What can hang from each mark:
C: F S
H: X
U: F
X: F
S: C
F: C E U W X
E: F

Each row was made from one small tree. The marks that hang from a mark follow it in brackets, in alphabetical order. Every link used is in the known rows. Write each row's tree.
Known rows:
E(F(C(S) U W)): [ 21 -10 -32  20  25 -18 -20  -9 -11  14  11 -58  25  18  76  41  16 -13
 -23]
S(C(F(E))): [ 74   1 -15 -49  -8  10  13 -11 -11  36 -24 -36  33 -23   1  35 -26   4
 -38]
C(F(E U W) S): [  52    3  -26 -108   35  -17   -7  -11   10   30   14  -60   12  -96
   46   42    6  -35  -29]
S(C(F(W X))): [113 -13  13 -46 -21   7 -11 -15 -22   7 -76 -43  30 -34  11  35 -32  -9
 -29]
C(F(U) S): [  41  -14  -20 -110   12   -4   -6  -18   14   75  -22  -54   -5  -53
   39   41    9   -8  -22]
C(F(U W) S): [  49  -12  -20 -107   29  -13  -18  -12    7   38   -2  -58    2  -67
   49   41    5  -25  -26]
S(C(F(E W X))): [113   4   9 -45 -17   5   0 -11 -18   3 -62 -46  36 -63   7  35 -32 -19
 -35]
X(F(W)): [ 40  -9  64 -59  10  -7 -10 -33 -43 -46  28 -15  -2  49  51  49 -31 -25
 -42]
F(C E U W X): [ 55  -6  22 -40   3 -30  24  -2 -39 -10 -61 -39  30 -36  55  48 -39 -27
 -38]
H(X(F(C E W))): [ -4   3  55  -9  -8 -10   8 -23 -50 -44   7  24  23  56  54  52 -22 -27
 -45]
E(F): [ 30  -3   7  17  -5  -1  -5 -19 -14   7  15 -25  -3  36  68  47 -23  21
 -29]
C(F(E W) S): [  57   18  -26 -111   13  -21   -7  -16    9    7   39  -56    5  -58
   51   38   13  -21  -28]
X(F): [ 35  -9  61 -58  -8   1   2 -38 -35  -8  10  -8 -10  64  45  49 -30  -8
 -37]
F(E W X): [ 77  13  30 -40  -9 -22  19 -13 -27 -35 -12 -24   4 -43  53  48 -29 -11
 -36]
U(F(C X)): [  50  -15   18 -101  -38   13   -4   -7  -29    7  -55  -31    0   71
   43   53  -35  -12  -35]
H(X(F(W))): [ 13  -6  65 -12  -6   2  -6 -28 -40 -39  16  32  -4  38  51  52 -20 -17
 -42]
C(F(W X) S): [  88    2    9 -106  -17  -14  -22  -23    3   17  -33  -54   -7  -55
   48   40   11  -22  -19]
X(F(C U W)): [ 18 -28  47 -57  23 -14  -5 -27 -56 -23 -21 -30  25  59  54  51 -40 -43
 -41]
E(F(C)): [ 13 -10   1  25 -13 -15  -1 -16 -28   5 -10 -33  13  82  72  46 -24  17
 -27]
C(F(E W X) S): [  92   18    4 -109  -11  -17  -11  -18    7   12  -15  -56    0  -83
   44   40    9  -28  -25]
S(C): [ 70  -5 -10  13  -9  11  22  -8 -26  24 -11 -16  26  29   5  33 -20  24
 -30]
X(F(C E)): [ 18   0  47 -56 -11 -14  17 -34 -47 -14  -2 -19  19  82  45  51 -33 -20
 -41]

Which tree is each row?
[ 18 -11  42 -57  26 -17   6 -23 -51 -29  -7 -30  28  31  52  52 -40 -46
 -47] -> X(F(C E U W))
[ -1  -4  31 -22 -32   1   0 -35 -23  27  -3  19   5  84  45  45  27  -7
 -28] -> H(X(F(C(S))))
[  42    2  -23 -114   15   -8    3  -15   19   69   -6  -55    2  -80
   36   41    7  -15  -28] -> C(F(E U) S)
[  5  -5  58 -15  19   5   6 -22 -34 -23   5  22  10 -27  47  54 -23 -34
 -51] -> H(X(F(E U W)))
[ 35  -5  57 -61  32  -6   3 -27 -39 -31  17 -25  12 -15  47  53 -37 -46
 -50] -> X(F(E U W))
[ 47 -21  21  24   1 -15 -15  -9 -36  -6 -71 -46  25   7  80  49 -32 -17
 -29] -> E(F(C U W X))
[ 56 -22  26 -37  -2 -25  11  -5 -43  -4 -79 -35  23  -8  59  48 -38 -17
 -28] -> F(C U W X)
[  55    5   13 -100  -13    0   -1   -2  -32  -35  -23  -37   16   26
   52   56  -36  -37  -43] -> U(F(C E W X))
[ 101  -12    7  -50  -17   20   12  -11   -9   59 -103  -47   33  -88
   -1   37  -37  -13  -36] -> S(C(F(E U X)))
[  56   -2  -12 -111  -36   14  -13   -9   -7   31  -29  -43   -6   57
   43   46   11  -14  -25] -> U(F(C(S) X))
[ 20  -6  -6 -39  28 -32  25   1 -39 -15  -7 -36  31 -11  61  48 -34 -18
 -39] -> F(C E U W)
[ 42 -23  24  23 -20  -6  -3 -12 -26  30 -87 -42  15  22  72  48 -33   1
 -27] -> E(F(C U X))
[ 35  -9   5 -98  11  -8  14 -12  -5  44 -33 -40   7 -70  43  50 -39 -13
 -38] -> C(F(E U))
[  82    6   28 -100  -12  -18   -1  -18  -14  -14  -43  -44    6  -68
   51   49  -35  -25  -33] -> C(F(E W X))
[ 67   0  26 -42   9 -14  21  -5 -25 -10 -37 -34  11 -83  51  50 -36 -22
 -40] -> F(E U W X)
[  71   -6   27 -102  -11   16  -17   -7  -22  -29  -12  -28  -13    8
   48   54  -31  -22  -38] -> U(F(W X))
[ 23  -7  -2  28   7 -26 -13 -12 -36 -29   9 -37  22  66  83  45 -24   1
 -30] -> E(F(C W))
[  80  -11    1 -107    3   -8  -22  -17    3   40  -55  -59   -1  -91
   49   41    3  -32  -22] -> C(F(U W X) S)
[ 71 -27 -17 -48   6  18   4  -9 -13  67 -66 -39  31 -32   0  35 -34   1
 -33] -> S(C(F(U)))
[ -4 -12  59  -7 -12  -9  -1 -29 -54 -35  -7  26  15  84  62  50 -19 -20
 -40] -> H(X(F(C W)))
[ 62   1  -3 -49 -38 -22  13 -16 -14  38 -46 -36   4  31  47  37  14   7
 -16] -> F(C(S) X)
[  25   12  -40 -114   -6    8    1   -7    0   20   39  -44    5   54
   40   45   14  -17  -34] -> U(F(C(S) E))
[  58   14  -13 -112  -32   10   -1   -9   -2   24  -15  -44    5   31
   39   46   13  -22  -31] -> U(F(C(S) E X))
[  28   -1  -39 -112   10    1  -21   -2  -10   -8   42  -46    6   66
   52   45   12  -23  -29] -> U(F(C(S) W))
[  76   -9   26  -97    7  -15   -2  -12  -15   10  -67  -48    9 -107
   50   51  -42  -36  -36] -> C(F(E U W X))
[ 28 -14   6  20  31  -8 -16  -9 -22 -15   9 -39  11 -14  74  48 -28  -5
 -35] -> E(F(U W))
[ 61 -15  33  25   2  -3 -18 -10 -23  -8 -43 -42   7 -40  71  48 -30 -10
 -33] -> E(F(U W X))
